Each row was made from one walk, in order. Every step used is in the known rows, and no mark comes twice. Write each row's walk.
Known rows
u/b/d/e/c: [ 0.38  0.00  0.30  0.35  0.09  0.35  0.24  0.12  0.12 -0.22  0.20 -0.16
  0.01 -0.07  0.26  0.04  0.51 -0.07  0.32]
e/c/b/d: [ 0.13  0.39  0.27  0.16  0.04  0.22  0.28 -0.14  0.13 -0.17  0.31 -0.10
 -0.10  0.04  0.05 -0.02  0.32  0.17  0.20]
c/t/d/e/u/b: [ 0.22  0.31  0.36  0.49  0.14 -0.02  0.11 -0.19  0.09 -0.16  0.45  0.21
 -0.03 -0.01 -0.01 -0.10  0.46  0.13  0.15]
e/c: [ 0.21  0.26  0.06  0.08  0.15  0.11  0.06  0.05  0.22  0.01  0.21 -0.03
 -0.14 -0.04 -0.04  0.06 -0.01 -0.13  0.10]
b/d/e: [ 0.17 -0.10  0.21  0.32 -0.09  0.27  0.19  0.08 -0.07 -0.01  0.09  0.03
 -0.11  0.15  0.02  0.01  0.42 -0.09  0.09]
b/d/u: [ 0.09 -0.13  0.07  0.33  0.00  0.37 -0.02 -0.09 -0.15  0.10 -0.02 -0.03
  0.01 -0.02 -0.02 -0.02  0.29  0.09  0.35]
c/t/d/e: [ 0.16  0.39  0.27  0.37 -0.06 -0.15  0.24 -0.23  0.02 -0.01  0.40  0.28
 -0.11  0.07 -0.07 -0.16  0.35 -0.10 -0.07]
b/d/u/c/t: [ 0.34 -0.04  0.25  0.42  0.12  0.35  0.14 -0.30 -0.07  0.06  0.02 -0.12
  0.09 -0.25  0.12 -0.16  0.42 -0.01  0.34]
t/d/u: [-0.05  0.12  0.06  0.33  0.11  0.12 -0.18 -0.26 -0.02 -0.01  0.24  0.22
 -0.05 -0.01 -0.11 -0.02  0.21  0.01  0.24]
t/b/d/e: [-0.07  0.13  0.17  0.28 -0.13  0.06  0.19 -0.16  0.01 -0.03  0.25  0.03
  0.09  0.13  0.09  0.03  0.55  0.08  0.02]
c/b: [-0.10  0.20  0.05 -0.01 -0.04 -0.02  0.16 -0.17 -0.04 -0.21  0.15 -0.03
  0.06  0.05  0.15 -0.03  0.19  0.29 -0.06]
u/b/d: [ 0.08 -0.15  0.23  0.11 -0.03  0.16  0.11 -0.01 -0.02 -0.19 -0.05 -0.22
  0.21 -0.13  0.20 -0.09  0.29  0.14  0.33]
f/u/c/t/d: [ 0.08  0.03  0.42  0.26  0.10 -0.02  0.01 -0.43  0.14  0.04  0.19  0.05
  0.05 -0.20  0.10 -0.15  0.05 -0.25  0.28]
d/c: [ 0.10  0.02 -0.03  0.28  0.02  0.18  0.19 -0.13  0.05 -0.05  0.04 -0.08
 -0.04 -0.03  0.02  0.07  0.07 -0.14  0.15]
f/b/d/u/c/t: [ 0.27 -0.09  0.27  0.20 -0.08  0.34  0.15 -0.31  0.02  0.15 -0.06 -0.01
  0.27 -0.32  0.34 -0.08  0.23  0.13  0.47]
c/b/d/e: [ 0.06  0.10  0.24  0.27 -0.11  0.23  0.33 -0.11 -0.11 -0.21  0.22  0.00
 -0.04  0.17  0.17 -0.01  0.57  0.21  0.02]
b/d: [ 0.00 -0.07  0.19  0.13 -0.10  0.16  0.10 -0.04 -0.06  0.02 -0.02 -0.07
  0.00  0.05 -0.07 -0.07  0.18  0.05  0.19]
u/d/e: [ 0.35 -0.18  0.18  0.35  0.17  0.30  0.10 -0.01 -0.01 -0.05  0.23  0.08
 -0.14 -0.12  0.18 -0.07  0.28 -0.12  0.00]
e/c/t/b/d/u: [ 0.25  0.57  0.17  0.39  0.04  0.11  0.28 -0.33  0.14  0.13  0.39  0.00
  0.04 -0.09  0.00 -0.09  0.40  0.12  0.26]
e/u/c/t/b/d: [ 0.13  0.21  0.37  0.37  0.23  0.11  0.06 -0.38  0.14 -0.04  0.23 -0.07
  0.12 -0.17 -0.01 -0.09  0.40  0.25  0.21]

Which walk is each row?
[ 0.08  0.35  0.29  0.45 -0.04  0.02  0.27 -0.25  0.03  0.06  0.37  0.12
  0.05  0.10 -0.06 -0.06  0.56  0.29  0.05] -> c/t/b/d/e/u
[ 0.27 -0.21  0.37  0.38  0.07  0.42  0.13  0.06  0.15 -0.06  0.19 -0.11
  0.00 -0.04  0.28  0.10  0.28 -0.18  0.51] -> f/u/b/d/e/c
[ 0.25 -0.12  0.18  0.55  0.38  0.47 -0.04 -0.17  0.11 -0.05  0.23  0.00
 -0.17 -0.18 -0.07  0.01  0.10  0.11  0.33] -> e/u/d/c
[ 0.26  0.00  0.21  0.43  0.36  0.35  0.03 -0.09  0.09 -0.27  0.29  0.02
 -0.12  0.00  0.21  0.16  0.48  0.12  0.02] -> d/e/u/c/b
[ 0.33  0.55  0.14  0.34  0.05 -0.03  0.37 -0.12  0.21  0.02  0.51  0.12
 -0.08  0.05  0.11  0.03  0.42 -0.10 -0.11] -> d/e/c/t/b
[ 0.09  0.07  0.18  0.05  0.17  0.09  0.14 -0.29  0.06 -0.31  0.09 -0.17
  0.12 -0.20  0.33 -0.04  0.27  0.09  0.01] -> u/c/b
[-0.01 -0.36  0.31  0.16 -0.05  0.24  0.01 -0.06 -0.01 -0.05 -0.06 -0.17
  0.20 -0.09  0.24 -0.02  0.10  0.02  0.50] -> f/u/b/d
[ 0.10 -0.05  0.17  0.39 -0.09  0.32  0.26 -0.14 -0.01 -0.02  0.02 -0.13
 -0.02  0.02 -0.04 -0.01  0.24 -0.08  0.31] -> b/d/c
[ 0.63  0.23  0.30  0.47  0.24  0.26  0.32 -0.08  0.13  0.02  0.47  0.10
 -0.24 -0.19  0.15 -0.16  0.30 -0.19  0.04] -> u/d/e/c/t
[ 0.35  0.10  0.25  0.39  0.05  0.36  0.24  0.11  0.10 -0.01  0.27  0.01
 -0.22  0.12  0.00  0.06  0.41 -0.20  0.17] -> b/d/e/c
[ 0.35  0.52  0.25  0.40  0.21  0.07  0.13 -0.28  0.20 -0.07  0.45  0.06
  0.00 -0.23  0.06 -0.13  0.30  0.00  0.37] -> e/c/t/d/u/b
[ 0.45  0.19  0.27  0.40  0.28  0.38  0.28 -0.11  0.14 -0.20  0.51  0.04
 -0.22 -0.13  0.27 -0.06  0.40 -0.02  0.05] -> u/d/e/c/b
[-0.12  0.37  0.21  0.38 -0.02  0.05  0.22 -0.46  0.07 -0.30  0.40  0.09
 -0.05  0.05 -0.01 -0.03  0.33  0.08  0.18] -> t/d/c/b
[ 0.03  0.00  0.42  0.25 -0.04  0.04  0.17 -0.47  0.10  0.08  0.12 -0.10
  0.25 -0.20  0.21 -0.14  0.24 -0.08  0.29] -> f/u/c/t/b/d
[ 0.07 -0.33  0.21  0.12  0.16  0.19 -0.10 -0.17  0.11  0.03 -0.04 -0.11
  0.06 -0.18  0.22  0.05 -0.08 -0.26  0.25] -> f/u/c
[ 0.12 -0.40  0.32  0.31 -0.04  0.33  0.08  0.02 -0.01 -0.07  0.03 -0.09
  0.11 -0.01  0.31  0.05  0.28 -0.09  0.43] -> f/u/b/d/e
[ 0.22 -0.02  0.44  0.43  0.11  0.07  0.11 -0.35  0.13  0.01  0.30  0.13
 -0.03 -0.13  0.17 -0.08  0.24 -0.36  0.20] -> f/u/c/t/d/e
